Each row was made from one walk, in order. Every step used is in the known rows, and no mark comes twice. Write each row's walk.
Known rows
mebad/kime: -2.858	-1.883	1.480	-0.358	-1.261	1.510	-1.661	-1.094	-0.051	0.759	-0.499	-0.578	-1.259	-0.858	0.946	0.660	0.135	-1.436	0.850	3.587	0.490	1.226
fosaled/kule/vazun/vigiku/bipa: -0.995	0.869	4.440	0.400	1.870	0.840	3.470	-0.618	-2.600	-0.160	1.678	1.095	0.798	3.991	0.215	-0.489	-1.128	3.322	-0.043	-0.823	0.918	-0.541
vigiku/vazun: -2.029	-0.055	0.917	0.249	-1.944	0.192	-0.593	-0.453	0.023	0.482	1.300	0.521	-0.042	-1.078	1.605	0.286	-0.086	-0.778	0.093	2.785	0.715	-0.625
noduv/bipa/vigiku/vazun/kule: 2.070	2.260	-2.213	-1.051	1.255	-0.633	0.642	1.036	0.417	0.059	1.761	1.179	-0.253	-1.909	-0.272	-0.259	0.595	1.795	-1.865	-0.497	-0.029	-1.437
lago/vigiku/vazun/kule/fosaled: -0.440	1.669	1.253	-1.716	0.412	-1.365	1.434	-1.926	0.189	-1.282	0.269	1.210	0.117	0.923	1.913	1.617	-2.328	-3.181	3.193	-1.896	0.321	-2.759
vazun/vigiku/bipa/noduv/lago/mebad/kime: 2.441	0.145	-4.564	-2.087	-0.433	-0.355	-1.385	0.950	-1.461	1.294	-1.125	-4.175	0.158	-4.085	-2.854	-1.119	2.866	0.243	0.176	2.038	-1.176	1.507
vigiku/bipa/noduv/lago/mebad: 2.550	-0.902	-2.874	-1.155	-0.415	-0.899	-1.982	2.247	0.552	-0.564	-0.821	-2.665	0.391	-3.981	-0.884	-1.731	1.837	0.161	0.583	0.403	-1.726	1.187
bipa/vigiku: -2.097	-1.193	0.963	1.395	1.015	1.554	-1.075	0.858	0.175	-0.774	0.644	0.319	-0.027	0.356	0.330	-0.480	0.199	1.293	-1.004	1.584	0.236	1.502
lago/mebad/kime: -2.431	-2.121	0.185	-1.848	-1.812	1.353	-2.091	-0.812	-0.017	0.270	-0.831	-2.106	-1.524	-1.886	0.527	0.328	1.061	-3.312	1.912	4.169	0.064	1.928
bipa/noduv/lago: 0.013	-1.933	0.093	1.136	-0.423	0.527	-2.755	0.343	0.568	-0.766	-0.609	-0.556	0.712	-1.749	-0.250	-1.480	-0.042	0.210	0.397	0.289	-0.714	1.133
noduv/lago/mebad/kime: -1.158	-2.624	-1.482	-2.094	-1.734	1.192	-3.454	0.381	-0.134	-0.107	-1.588	-3.425	-1.043	-2.411	-0.503	-0.287	1.008	-4.200	2.741	2.640	-0.319	2.139
noduv/lago/vigiku: -1.273	-2.381	-0.126	0.260	-1.198	-0.284	-2.316	1.418	1.315	-0.652	-1.166	-1.223	-0.310	1.029	0.333	0.158	-1.163	-2.399	1.878	-1.845	0.136	2.369
kime/mebad/lago/vigiku/bipa: -1.628	0.454	-1.089	1.697	-2.199	-1.496	-0.732	1.394	3.397	1.342	-1.073	0.209	-1.309	-1.861	0.209	2.230	1.976	-1.850	0.472	1.299	-1.238	2.564
vazun/vigiku: -2.764	-0.889	3.141	1.486	-1.075	1.921	-0.557	-0.507	-1.906	0.105	1.051	0.611	-0.185	2.060	0.220	0.780	-0.683	-0.343	-0.801	1.582	1.184	0.638
fosaled/kule/vazun/noduv/lago/vigiku/bipa: 1.320	-0.196	1.399	-0.113	1.455	-0.986	2.424	0.212	-0.314	-0.512	-1.040	-0.453	0.952	4.559	-0.088	-0.780	-1.653	1.307	1.114	-4.947	0.185	0.046
fosaled/kule/vazun/vigiku/bipa/noduv/lago/mebad/kime: 2.037	0.454	-1.491	-2.410	2.153	0.084	1.289	-0.903	-2.339	0.562	-0.643	-3.580	1.149	-0.678	-2.408	-2.441	1.564	2.079	1.677	-0.140	-0.815	0.940
fosaled/kule/vazun/noduv/bipa: -0.153	-0.744	4.401	1.077	1.306	1.007	2.559	-1.311	-0.667	-0.351	0.084	2.456	-0.356	4.987	0.579	-0.356	-2.116	1.801	-1.062	-2.206	1.163	-0.764
kule/vazun/vigiku/bipa/noduv: 0.924	1.155	1.340	1.028	1.705	-0.623	1.700	-1.213	-1.488	0.567	0.960	0.745	0.951	0.448	-0.869	-1.174	0.589	4.026	-2.401	-0.162	0.501	-0.655
vigiku/bipa/noduv/lago/mebad/kime: 2.328	-0.894	-4.679	-2.341	-0.417	-0.625	-2.269	1.206	0.543	0.749	-1.622	-4.076	-0.083	-5.227	-1.497	-1.438	2.614	-0.317	1.144	2.169	-1.748	1.714
vazun/kule/fosaled: -1.441	0.116	5.046	-0.135	1.297	1.417	0.361	-2.177	-0.897	-2.496	0.095	2.439	-0.211	1.793	1.932	1.375	-2.788	-2.759	2.714	-0.578	0.110	-2.804
vigiku/vazun/noduv/bipa: 0.977	0.522	-1.311	0.390	-1.902	-0.446	0.706	0.248	0.102	1.457	0.461	1.481	-0.673	0.096	0.411	0.914	-0.208	-0.014	-2.653	0.602	0.647	-1.552
fosaled/kule/vazun/noduv/bipa/vigiku: 0.598	-0.190	2.382	1.168	3.639	1.215	2.818	-0.237	-0.606	-0.540	0.311	1.936	0.244	4.746	-0.547	-1.169	-1.047	4.291	-2.466	-2.597	0.743	0.057
kime/mebad: -3.180	-1.089	1.988	2.475	-1.470	1.879	-1.903	-0.302	0.288	0.084	-0.636	1.176	-0.683	-1.013	1.558	0.756	0.443	-1.190	0.091	3.887	-0.435	0.931

Which walk is each row?
-0.709	1.983	2.590	-1.136	0.525	0.271	1.122	-2.354	-1.093	-1.436	0.981	2.076	0.268	-0.136	2.078	1.335	-2.031	-2.498	2.633	0.108	0.068	-4.371
vigiku/vazun/kule/fosaled
0.991	0.744	-3.327	-0.146	0.634	-0.482	0.401	2.326	1.076	0.785	1.223	0.480	-0.503	-1.527	0.064	-0.337	0.979	2.514	-2.538	0.854	0.086	0.434
noduv/bipa/vigiku/vazun
0.814	0.890	-0.008	1.193	0.066	-0.138	0.767	0.574	-1.192	0.846	0.869	-0.097	0.568	-0.883	-0.824	-0.513	1.157	3.046	-2.305	1.271	-0.273	0.063
vazun/vigiku/bipa/noduv
-0.434	-0.790	-2.578	-0.899	-2.025	-1.415	-1.520	1.138	1.163	0.267	-0.275	-1.579	0.246	-0.697	0.581	0.046	-0.433	-2.290	1.655	-0.911	0.154	1.342
noduv/lago/vigiku/vazun
-0.716	-1.706	3.281	0.498	0.849	0.245	1.151	-1.463	-0.606	-1.092	-1.189	-0.152	0.992	5.734	0.102	-0.841	-2.539	-0.297	1.871	-4.398	0.893	0.761
fosaled/kule/vazun/noduv/lago/vigiku
-1.035	-1.543	4.616	1.011	1.162	1.867	0.674	-1.789	-1.690	-1.252	-0.419	0.662	1.202	4.438	0.223	-1.111	-2.234	0.370	1.354	-2.609	0.668	-0.592
fosaled/kule/vazun/noduv/lago
0.287	1.179	-3.441	1.575	-3.503	-2.032	0.053	0.134	3.500	2.726	-1.321	1.279	-1.558	-1.264	-0.685	2.693	1.683	-2.733	-1.830	0.580	-0.318	0.876
kime/mebad/lago/vigiku/vazun/noduv/bipa
2.340	2.674	-1.596	-1.199	3.150	-0.484	2.118	0.295	0.176	-1.124	0.886	1.973	-0.026	-0.449	0.460	0.645	-1.031	1.043	-0.020	-1.491	-0.387	-3.305
noduv/bipa/vigiku/vazun/kule/fosaled
-0.464	0.828	2.595	0.568	0.945	0.169	1.882	-0.389	-1.932	0.388	1.017	1.057	0.183	2.338	-0.192	0.188	-0.294	2.377	-1.433	-0.387	1.202	-0.829
kule/vazun/vigiku/bipa
-1.047	1.316	1.631	-1.194	-1.245	0.332	-0.208	-1.642	-0.757	-0.270	1.893	1.260	0.075	-1.361	1.348	0.390	-0.459	-1.805	0.826	1.153	0.395	-2.386
vigiku/vazun/kule
1.991	-0.738	-1.812	0.651	0.032	-0.680	-1.497	1.881	0.697	-0.127	-0.491	-1.180	0.786	-2.974	-0.477	-1.338	0.881	1.954	-0.508	-0.112	-1.236	0.557
vigiku/bipa/noduv/lago
2.450	1.511	-1.911	-1.708	1.304	-2.167	0.260	-1.386	0.895	-1.562	-0.741	-0.265	1.480	-1.257	0.225	-0.400	-1.455	-1.841	3.235	-3.376	-0.872	-2.290
bipa/noduv/lago/vigiku/vazun/kule/fosaled
0.059	2.525	0.590	-0.970	2.798	0.556	1.488	-1.493	-0.796	-1.773	1.129	1.622	0.831	-0.376	1.012	0.302	-0.970	0.064	1.225	-0.248	-0.250	-3.550
bipa/vigiku/vazun/kule/fosaled
1.583	-0.858	-1.923	0.172	-1.142	-1.241	-0.506	2.070	0.474	0.258	-1.314	-1.205	0.258	1.280	-0.561	0.667	-0.266	-0.390	-0.414	-3.015	-0.370	0.823
vazun/noduv/lago/vigiku/bipa
-2.042	1.131	-1.595	2.129	-3.999	-0.988	-0.500	-1.472	2.312	2.058	-1.076	0.544	-0.545	-1.036	-0.105	2.430	1.729	-3.672	-0.539	1.919	-0.117	0.560
kime/mebad/lago/vigiku/vazun/noduv
0.203	-0.917	-0.738	0.901	1.358	0.619	-0.424	2.408	1.290	-0.065	0.386	0.975	-1.101	0.200	-0.136	-0.203	0.372	2.344	-2.339	0.049	0.026	1.643
noduv/bipa/vigiku
0.924	-0.532	-0.939	1.554	1.006	1.002	0.230	1.583	0.328	0.159	-0.252	1.245	-0.594	1.456	-0.809	0.220	0.175	2.357	-3.895	-0.660	0.283	0.526
vazun/noduv/bipa/vigiku
-1.334	0.549	-1.277	0.308	0.137	0.458	-0.287	0.615	0.091	0.218	1.497	-0.116	0.434	-1.478	0.494	-0.623	1.008	1.639	-1.296	2.294	0.217	0.210
bipa/vigiku/vazun
2.681	0.358	-1.570	-1.065	1.267	-0.807	-0.025	0.267	-1.680	-0.227	-0.280	-2.139	1.128	-0.875	-2.351	-2.206	1.366	1.645	-0.239	-1.121	-0.294	0.249
kule/vazun/vigiku/bipa/noduv/lago/mebad
0.594	0.481	-2.381	0.308	-3.310	-2.519	0.417	0.411	3.112	1.980	-0.117	0.721	-1.370	0.575	-0.766	2.426	0.454	-2.714	-1.598	-1.405	0.611	0.633
mebad/lago/vigiku/vazun/noduv/bipa
